Every row comes from one small tree of marks. The marks that hang from a mark follow it in brackets, in alphabetical order. Every link used is in the known rows. Which tree was each row made from?
In the rows, zero is written as 128.
Known rows:
Q[K[H[R U]] M]: [118 118 116 151 104  84 198 140 165  98 114  58 209  88 148  96 120 119
 134  93  57 116 144  74 103 130 157 130  78  76 196  83 132 130 136 134
 104 137 102 185 163 155 166 169 120 142 156  86 135 175  99 138]
X[P[B[J]]]: [123 135  64 150 117 118 144  77 138 101 136 113 159 101 155 127 118 110
 115 113 113 163 155 107  72 112 139  98  91 121 170 124 137 100 166 143
  86 143 133 145 147 154 134 161 141 112 182 151 142 121 160 109]
N[V[W[B[J[D] T]]]]: [113 118  92 138 129 148 105 105 149  84 113 112 164 104 127 132 113  92
 111 144 118 182 143 105  99 110 190 112 113 123 149  92 168  71 142 141
  89 176 145 103 167 173 164 147  93 111 152 120 127 169 151 131]
V[W]: [139 124  93 147 125  90 137 128 146  79 128  76 170  96 177 130  87 158
 120 107 103 157 145 110  88 106 160  93 107 140 151 112 138 119 151 152
  65 176 134 126 128 165 125 166 119 119 150 137 142 160 124 153]
W[B[J] V[N]]: [126 124 114 141 106 138 139  83 139  80 103 100 157 124 118 170  87 102
 156 134  97 139 154  77 100 116 163 123 130 131 171  92 121 134 165 143
 100 156 127  99 157 146 143 144 125 118 176 148 121 161 165 135]
H[K R U]: [113 119 110 197  95 131 132 137 128  48 134  70 229  96 172  96 112 152
 111  90  59 127 129  82  98 162 162 104  97  80 212 134 145 125 132 131
 110 147  78 161 153 131 177 161 132 116 163  78 142 168 113 128]
P[B[J T[Z] W[V]] X]: [ 88 149  91 143 116 151 122  53 117  76  83 185 143 109 132 167 159 113
  75 101 100 169 186  73  81  87 157 100 107 109 209  98  95  80 164 182
  57 174 176 103 170 126 124 151 167 121 189 183 160 163 184  82]
J[D[U]]: [150 114  86 130 118 104 144 107 117 105 126  78 167 107 179 111  74 103
 132 138  94 164 150  86 112 129 149  86 102 146 150 115 153 120 163 134
  83 175 140 145 121 148 133 137  85 115 130 103 129 132 137 135]
N[V[W[B[J[D] T[Z]]]]]: [118 129  77 136 127 155 102  94 137  87 121 107 160 102 120 145 111  93
 110 133 113 168 167 107 124 106 209 117 108 121 165  97 168  65 155 145
  86 173 136  92 174 172 165 145 106 123 149 121 145 167 146 128]
P[X]: [136 119 106 160 105 102 153  96 141  97 111 112 167  99 162 137  99 143
 104 115  72 156 160  78  66  95 126  97 104 132 178 103 136 123 162 169
  90 162 162 131 138 136 128 163 141 126 165 136 146 151 149 155]
P[B[J] X]: [111 133  93 169 123 120 144  80 151  79  98 158 161  94 148 148 126 113
 114 115  88 152 155  92  67 104 120  89 100 103 175 102 120 108 175 170
  80 158 179 139 141 137 133 164 147 126 185 156 125 160 171 119]
N[V]: [148 104 112 164  83 102 141 100 155  98 144  86 190  98 162 150 101 130
 110 141  89 159 167  88  96  95 163 104 107 113 180 108 153 116 155 148
 101 162 130 122 143 157 147 137 110 130 153 120 124 160 131 165]
Q[M]: [159 129  99 154 109  79 177 134 152 114 123  76 190  87 159 121 103 131
 124 104  71 152 173  77 100 113 146 117  91 117 163  90 122 146 149 146
  96 151 125 148 133 162 140 138 117 137 156 132 145 149 112 139]
B[T]: [153 128 106 156 116 109 124  98 139  98 119  88 158  94 173 116 127 148
  98 134  94 164 172  77  58 100 144 105 114 121 165 104 126 114 120 148
  73 175 129 114 147 151 118 150 113 114 165 153 153 152 138 128]
R[H[K[Q[M]] U]]: [135 118 103 144 117 105 153 153 157  67 126  49 207 103 187  86  99 163
 123  96  68 121 137  78  90 112 159 139 106 104 195 129 126 157  97 164
 105 127 116 158 163 160 177 164 109 127 157 101 154 153 150 107]
R[H]: [157 119  95 133 127 114 131  97 151  78 123  77 168  99 180 120  93 159
 132 130 106 137 166  86  72  87 140 126 109 140 183 120 127 143 139 153
 102 156 120 125 128 160 116 153 124 124 159 141 140 154 171 122]
N[V[W]]: [134 108 103 154  98  99 136 120 154  85 139  86 191  96 164 151  94 140
 109 123 103 166 148 111 102  96 181  96 107 127 160 108 155 107 155 153
  82 176 136 113 139 169 145 153 105 125 144 125 128 172 121 170]
N[V[W[B]]]: [124 108 103 147 103 121 135 101 165  77 131  97 183 109 147 155  76 113
 115 134  97 163 145 105  99  99 187 102 114 114 167 110 148  99 152 139
  89 171 124 122 143 156 158 156 115 122 155 114 117 176 132 169]
L[Z]: [157 141 109 160 108  79 146 109 121 115 139  62 158 102 171 137 108 144
 112 103  90 152 188  68  99 105 133  75  95 136 154 131 142 118 158 173
  81 171  97 150 152 158 124 127 134 135 145 133 154 168 147 133]
H[K]: [135 129  94 161 105 102 142 126 147  87 133  79 184 109 165 110  94 148
 129 118  59 144 148  68  86 123 156 102 106 124 194 116 128 128 148 152
  92 146 103 149 144 143 142 139 133 129 164 104 146 165 124 132]
P[B]: [135 121  93 170 107 105 155  88 150  73 129 108 175 102 169 135  99 125
 130 125  91 151 163  87  86 114 138  96 103  87 176 123 113 124 157 144
  71 167 134 156 113 143 117 150 134 125 170 142 129 159 144 134]
Z[L T]: [142 137 118 170 118  74 163  96 147 126 130  51 174  84 168 141  94 111
 106 162  92 160 143 126  57 148 160 113  84 105 175  98 130 111 148 121
  75 154 128 158 139 159  80 160 121 143 137 146 140 137 146 142]
R[H[K]]: [139 124  92 136 124 122 128 116 154  70 123  79 177 110 170 105  96 159
 138 123  85 130 148  71  75 105 152 126 111 139 204 123 122 143 138 155
 108 144  99 136 138 152 131 143 138 130 166 114 147 171 160 114]
V[N W[B]]: [130 115  97 140 138 113 134 122 153  58 114  74 159 102 142 148  63 147
 154 110 113 145 124 105  86 109 174 100 119 137 143  98 122 118 147 142
  63 179 120 102 124 163 128 174 116 119 145 133 143 178 120 161]
N[V[W[B[J]]]]: [117 117  97 147 117 127 123  99 169  80 125 104 175 102 139 157  94 106
 116 133 106 157 144 115  96 102 185 102 111 121 160 100 155  91 158 143
  94 163 131 114 157 166 171 155 109 120 161 124 110 173 145 150]
K[Q]: [144 109 103 155 112  75 166 116 149 105 135  57 175 110 195 124 101 160
 107 130  84 148 159  86  71  81 142  98 112 122 160 124 137 126 119 180
  77 141 152 136 148 152 139 161 109 114 147 130 144 133 136 148]
R[H[K U]]: [137 124 102 147 115 129 118 121 148  46 135  66 191 100 182  96  86 165
 131 108  77 123 140  81  86 126 155 129 111 111 210 137 133 148 120 140
 104 149  94 147 149 149 153 159 123 126 165 105 143 161 164 107]
K[H[R U] Q[M]]: [ 99 103 110 157 109  80 189 129 156  79 107  39 215  94 190 104 129 143
 114 107  74 130 142  97  77 108 159 120  96  77 166 124 138 122 101 176
  87 123 147 161 185 150 173 193  97 120 129  95 145 142 118 140]
H[R]: [135 115 104 181 106 115 149 112 134  85 122  82 199  96 169 125 119 146
 113 114  90 141 159  84  82 121 145 101  95 112 181 116 139 120 154 146
 105 154 106 135 131 142 134 155 133 115 157 115 140 163 115 143]
X[P[B]]: [132 126  71 153 102 111 160  76 132  95 141 103 167 108 161 122  99 121
 114 113 101 168 157  99  76 111 140  99  92 114 179 137 131 110 159 137
  79 155 128 158 129 146 119 160 148 117 177 142 149 124 146 132]
D[J[B] U]: [153 125  82 124 132 103 150  83 130 111 132 118 156 106 206 155  66  94
 104 123 101 147 147 108  85 128 164  81 101 154 144 145 137 149 184 150
  69 172 131 147 117 136 175 150  93 111 153  87 106 137 128 120]
N[V[W[B[J T[Z[L]]]]]]: [123 139  94 151 130 137 107  82 151  86 126  93 156  95 125 158 109  95
 104 140 102 157 157 124  95  99 211 116 101 106 176  93 150  68 154 143
  80 176 126  94 174 166 150 148 110 131 149 140 134 168 145 138]
X[P[B[J W[V]]]]: [101 135  72 128 108 126 147  68 120  93 127 136 156 119 155 143 122 110
  98 107 122 178 153  92  84 103 147  97  94 129 190 126 121  88 166 150
  76 145 139 144 158 144 133 154 153 107 187 164 145 124 175  93]
M[Q]: [143 106 106 155 135  97 169 116 152 110 138  68 188  96 179 141  71 143
  97 132  82 139 151  75  88  83 148  99 113 127 158 114 132 129 143 165
  92 136 141 121 126 173 122 167 108 121 174 142 152 138 143 145]
D[J[B[T W]] U]: [136 130  80 103 150 118 125  78 122 105 119 140 139 104 212 143  97 106
  67 116 122 169 141  97  61 112 169  71 101 158 147 134 120 118 151 157
  44 182 131 127 136 131 171 148  92 100 152 107 124 144 133  85]
B[T[Z]]: [159 143  89 156 117 119 118  85 122  96 127  80 154  92 161 132 124 149
  97 121  86 147 200  80  87  93 169 111 107 122 186 110 125 109 140 153
  68 176 117 100 154 152 119 144 130 126 160 153 173 148 131 122]
J[B[T[Z[L]]] D]: [152 145  85 152 145 141 134  83  97 108 147  86 152  99 150 114 107  99
 122 122 109 172 170  83 115 115 175 148  96  85 166  99 160  87 153 162
  94 182 127 119 134 158 138 131 120 117 125 105 179 134 155 105]

Write each row's tree:
[127 111 105 146 119 115 131 131 151  52 135  51 195 111 199  90  92 176
 119 111  76 120 132  82  76 108 158 124 117 108 201 146 133 143  96 166
  97 134 115 149 162 150 165 169 109 117 158 103 149 151 168 109] -> R[H[K[Q] U]]
[128 145  86 143 168 132 105 105 136  66 105  73 134  88 120 151 102 126
 139 114 121 139 136 122  80 112 200 115 106 130 154  81 120  86 147 147
  52 184 122  72 162 170 118 169 113 126 140 162 160 170 134 128] -> V[N W[B[J T[Z[L]]]]]
[135 123  95 159 106  76 182 160 158 111 128  64 203 110 168  98 109 148
 119 105  52 145 146  63  90 106 162 110 102 116 178 108 119 139 120 182
  92 121 126 159 161 156 165 144 120 134 153  99 157 156 105 131] -> H[K[Q[M]]]
[118 124 106 123 123 110 130 107 125  82 110 106 156 108 153 165 118 146
 122 110 127 158 146  79  95  95 158  99 114 157 177  87 117 112 159 167
  74 157 137  92 163 156 133 143 120 116 160 169 145 158 158 107] -> B[J W[V[N]]]
[ 93  95 114 160 109  95 161 103 148  59 115  38 199 103 205 110 122 157
 112 128  87 129 134 104  60 103 157 107 108  83 175 144 150 107 102 178
  78 134 147 151 185 136 161 199 101 108 130  95 141 140 141 144] -> K[H[R U] Q]
[136 158  86 154 149 140 111  63 141  96 114  88 134  94 129 136 114  93
 113 143  85 139 178  95  72 108 175 127  98 101 186  93 130  85 146 135
  83 160 112 108 174 144 138 143 127 126 166 150 149 145 163 103] -> W[B[J T[Z[L]]]]
[135 151  78 146 140 151 108  64 140  95 110 103 140 101 136 138 119 108
 109 134  88 137 193  84  77  99 171 118 112 113 183  98 125  94 144 141
  85 156 112 102 172 145 153 144 135 119 179 149 150 150 161  95] -> W[B[J T[Z]]]
[136 124  76 103 146 103 144  85 128 104 131 130 150 107 215 153  70 106
  85 111 115 157 136 101  79 118 167  67  95 162 152 140 126 130 174 156
  53 170 128 146 123 130 178 149 101 107 145  92 116 142 131  99] -> D[J[B[W]] U]
[120 142  84 116 134 146 101  96  85  89 105 109 138 105 130 149 145 129
 111 111 138 175 176  69 124 103 185 117 110 159 186  81 130  78 153 166
  61 175 142  65 182 166 124 130 117 118 145 165 188 152 163  79] -> B[J[D] T[Z] W[V[N]]]
[139 136  85 146 140 128 109 109 124 106 111  98 146  91 154 102 145 118
 114 141 116 176 165  84  83 116 144 116 108 135 147  87 159  93 134 151
  85 165 148 108 168 170 134 136  92 107 159 144 154 139 163  94] -> B[J[D] T]
[151 159  87 162 146 117 108  83 125 105 123  76 139  81 151 133 143 124
 102 134  94 144 182 106  76 104 170 120  91 117 182  88 137  92 148 155
  73 165 127  96 174 160 118 140 116 129 155 169 163 138 152 100] -> B[J T[Z[L]]]
[136 142 106 143  88 155 132  51 120  90 111 105 153 131 125 155  97  99
 110 140  72 150 203  64 101 106 186 133 126 105 205 115 115 121 147 139
  86 173 113 109 160 128 132 138 150 119 181 144 151 155 158 129] -> W[B[T[Z]] V]
[112 113  88 138 120 135 122 107 152  85 126 105 173 106 131 143  89  91
 127 139 111 172 141 110 118 114 185 111 106 125 154  96 175  82 161 141
  98 162 140 119 154 171 170 147  98 119 148 109 118 165 150 144] -> N[V[W[B[J[D]]]]]
[133 119 127 144  96 145 134  77 129  77  98 100 153 131 120 155  95 113
 135 141  95 159 161  63  81 111 171 126 140 118 174  97 105 132 135 138
  80 181 123  92 151 134 123 144 124 114 174 153 142 170 153 147] -> W[B[T] V[N]]
[112 117 110 196  98 105 172 172 137  71 127  52 245 100 176  85 127 151
 102  76  47 127 128  76 102 147 167 113  92  73 195 126 135 134 105 160
 109 120 101 169 171 144 200 167 114 119 150  72 151 159  91 125] -> H[K[Q[M]] R U]
[115 139 107 126 122 124 110  90 124  94 100 127 147 108 165 141 154 135
  80 126 120 177 167  73  70  91 157 103 117 144 180  89 115  91 129 165
  70 165 142  96 184 146 133 138 120 102 178 179 147 152 173  81] -> B[J T W[V]]
[123 119 103 144 109  79 207 137 172 118 106  72 196  96 137 103 127 115
 140 106  64 123 153  64  92 109 155 128  79 102 190  70 123 126 151 148
 105 131 109 175 155 158 146 155 135 146 156  92 139 185  93 143] -> Q[K[H[R]] M]
[122 149  63 129 155 149 103  97 127  82 105  99 140 101 131 124 106 108
 119 119 113 162 164 106 107 115 190 116 107 133 155  96 149  76 146 142
  69 173 133 103 165 168 146 155 119 110 153 133 158 155 152 100] -> V[W[B[J[D] T[Z]]]]
[140 126  80 128 135 112 126 109 125 109 118  92 159 100 169 120 101  98
 132 137 109 156 150  96 105 128 145  88 100 155 142 101 161 110 169 142
  89 163 145 130 144 159 149 138  83 112 142 119 123 129 152 108] -> B[J[D[U]]]
[105 109 112 195  98 116 149 146 131  59 135  51 231 109 188  90 118 162
 100  93  57 123 121  83  89 139 164 102 104  78 203 145 145 121 105 161
 101 127 101 161 170 132 187 174 119 108 153  72 148 156 113 130] -> H[K[Q] R U]
[156 142  76 143 134 124 133  75 120 105 138 116 145  94 178 151 103 121
  85 112 101 153 187  95  87 115 179 115  99 131 170 132 139 130 165 166
  64 171 123 118 144 148 161 146 123 121 167 111 158 146 130 102] -> D[J[B[T[Z]]]]
[129 133  81 123 147 152 109  77 133 102  95 112 140 111 145 111 105  72
 120 154 104 163 153  84  77 127 156 102 116 131 146  95 142  92 138 127
  87 169 131 121 159 142 157 141  91 100 160 123 124 141 170  94] -> W[B[J[D[U]] T]]
[ 96 139  67 119 117 148 130  70 102 100 115 143 145 118 143 117 145  95
  91 119 135 206 153  84  88 113 151 106  97 130 180 116 136  68 148 145
  72 160 150 133 169 152 125 147 135  97 178 161 161 123 183  77] -> X[P[B[J[D] T W[V]]]]
[119 127 104 173 113 127 140  75 145  79  90 155 157 101 151 129 134 121
  93 122  85 170 161  77  47 100 125  94 110  90 176 106 106 104 143 167
  62 183 173 130 134 127 109 164 146 121 183 159 146 169 158 128] -> P[B[T] X]
[119 100 117 135 136  85 187 115 173 101 139  46 185 100 175 119  68 135
 111 130  65 112 130  71  89  87 156 113 110  97 181 106 140 124 126 156
  83 131 134 156 154 170 141 185  98 133 178 115 142 151 146 144] -> M[Q[K[H[U]]]]
[119 132  76 103 160 128  97 104 118 103 100 117 138  95 180 106 140 113
  87 131 135 184 145  81  74 106 151  77 103 161 149  88 137  69 132 148
  59 175 148 107 167 154 144 136  81  97 144 145 145 137 162  67] -> B[J[D[U]] T W]
[132 132 105 124 106 127 118  87 100  79 113  97 149 110 147 162 127 160
  98 104 116 161 183  62 102  84 187 109 115 145 202  99  98 102 139 166
  50 185 123  70 163 147 108 142 137 124 152 175 186 163 138 111] -> B[T[Z] W[V[N]]]
[142 146  73 110 161 117 126  66 111 110 130 119 131  98 201 153  89  93
  69 116 112 159 151 110  77 117 191  82  83 145 170 133 119 105 167 156
  40 186 122 126 138 130 156 144  99 117 138 110 141 138 131  88] -> D[J[B[T[Z[L]] W]] U]
[131 140  72 122 152 149 123  86  97 100 143 115 149 102 166 115 119 126
 101  99 133 183 175  65 118  94 174 127 101 108 173  99 144  69 139 170
  78 174 123 110 138 153 157 132 134 107 133 108 191 143 158  78] -> J[B[T[Z] W] D]
[127 131  94 139 135 125 121 102 153  74 106  96 152 108 155 122  94 131
 110 124 101 166 149  97  66 105 171 103 117 121 151 107 125  99 124 135
  63 183 124 118 143 151 131 167 123 105 162 139 140 169 136 135] -> V[W[B[T]]]
[119 123 100 146 122 140 106  98 166  82 113 114 166 101 137 148 117 107
 101 140 113 166 148 108  80  96 190 106 118 118 155  94 149  81 136 143
  84 173 135  95 171 165 164 155 105 113 164 137 118 177 146 138] -> N[V[W[B[J T]]]]
[138 123 102 124 112  61 204 130 180 126 115  68 175  98 143 106 105 117
 148 116  62 129 159  64  92  99 153 127  87 110 183  66 118 135 147 150
  91 135 122 177 155 164 139 148 126 152 160 110 138 171 110 143] -> Q[K[H] M]
[119 120  80 129 159 128 120 129 140  67 105  84 148 100 126 138  77 122
 164 112 132 155 120 111 106 124 172 106 112 152 131  84 146 101 158 143
  72 168 136  97 142 177 142 166 100 115 139 127 145 169 141 133] -> V[N W[B[J[D]]]]
[122 137  58 128 130 142 123  71 113 109 116 125 147 108 155 104 131  79
 108 129 128 182 146 103  74 127 149  87  98 135 149 123 141  83 153 133
  74 167 147 134 151 153 131 155 108  99 167 143 143 115 163  89] -> X[P[B[J[D[U]] T]]]
[125 143  97 179 122 126 141  59 130  79 102 135 151  92 135 139 126 110
  95 120  74 159 172  90  65 104 149 104  92  77 201 107 108  93 160 165
  57 187 164 128 140 128  94 159 153 138 166 161 164 161 153 131] -> P[B[T[Z[L]]] X]
[150 132  88 144 135 117 137  86 132 105 130 122 147  95 188 139 106 121
  88 123 107 165 162  96  68 118 161 110 106 131 153 130 137 134 154 161
  66 171 131 129 139 149 160 149 109 109 169 110 139 151 138 107] -> D[J[B[T]]]
[139 120  92 134 124 101 164 146 164  92 118  65 193 111 174  93 108 158
 130 110  76 131 148  66  78  91 157 133 106 130 188 114 112 154 115 181
 107 120 120 145 153 164 153 147 122 134 155 109 157 164 143 111] -> R[H[K[Q[M]]]]
[ 96  99 100 148 115  86 171  99 155  85 106  51 185 114 192 118 130 152
 120 141  94 135 144  92  46  81 151 101 110 111 166 131 140 104 121 193
  79 127 152 141 174 141 139 184 114 112 127 103 143 150 135 151] -> K[H[R] Q]
[121 128  96 119 105 147 138  71 121 101 101 115 155 138 133 146  75  51
 140 153  89 159 158  79 120 137 164 110 121 135 165 106 145 121 174 129
 108 162 138 137 151 134 160 130 105 108 164 115 103 137 179 118] -> W[B[J[D[U]]] V]
[111 128  89 118 122 118 132 105 110  99 115 114 157 113 156 135 116 115
 113 125 118 184 158  74 118 113 152 111 103 151 177  94 150  95 161 159
  86 153 150 126 165 156 143 126 115 110 155 141 145 140 178  90] -> B[J[D] W[V]]
[120 136  82 137 145 121 125 109 160  76 111  98 155 102 151 139  85 121
 125 121 103 147 142 114  81 109 167 103 109 133 150 102 138 102 153 140
  78 160 128 126 149 161 152 164 122 111 166 136 122 160 149 128] -> V[W[B[J]]]
[153 144  84 133 148 141 128  71  91 113 140  92 150 107 165 120  94  74
 123 127 111 165 157  93 115 123 184 122 101 102 155 106 152  92 159 152
  84 193 127 117 124 148 142 132 100 112 113  96 158 131 147 105] -> J[B[T[Z[L]]] D[U]]
[126 111 117 128 102 102 147 108 122  77 119  92 166 114 162 160  97 158
 122 109 113 165 149  68  98  96 159 100 115 148 186  99 110 123 153 163
  66 170 129 105 139 144 116 145 129 120 150 154 154 164 142 135] -> B[W[V[N]]]
[128 135  84 138 145 150 111  86 139  97 104 108 138 105 133 106 115  90
 120 151 103 169 163  77  77 121 150 122 111 117 156  88 147  87 133 131
  93 159 132 123 166 154 153 139 105 106 169 132 140 145 172  95] -> W[B[J[D] T]]
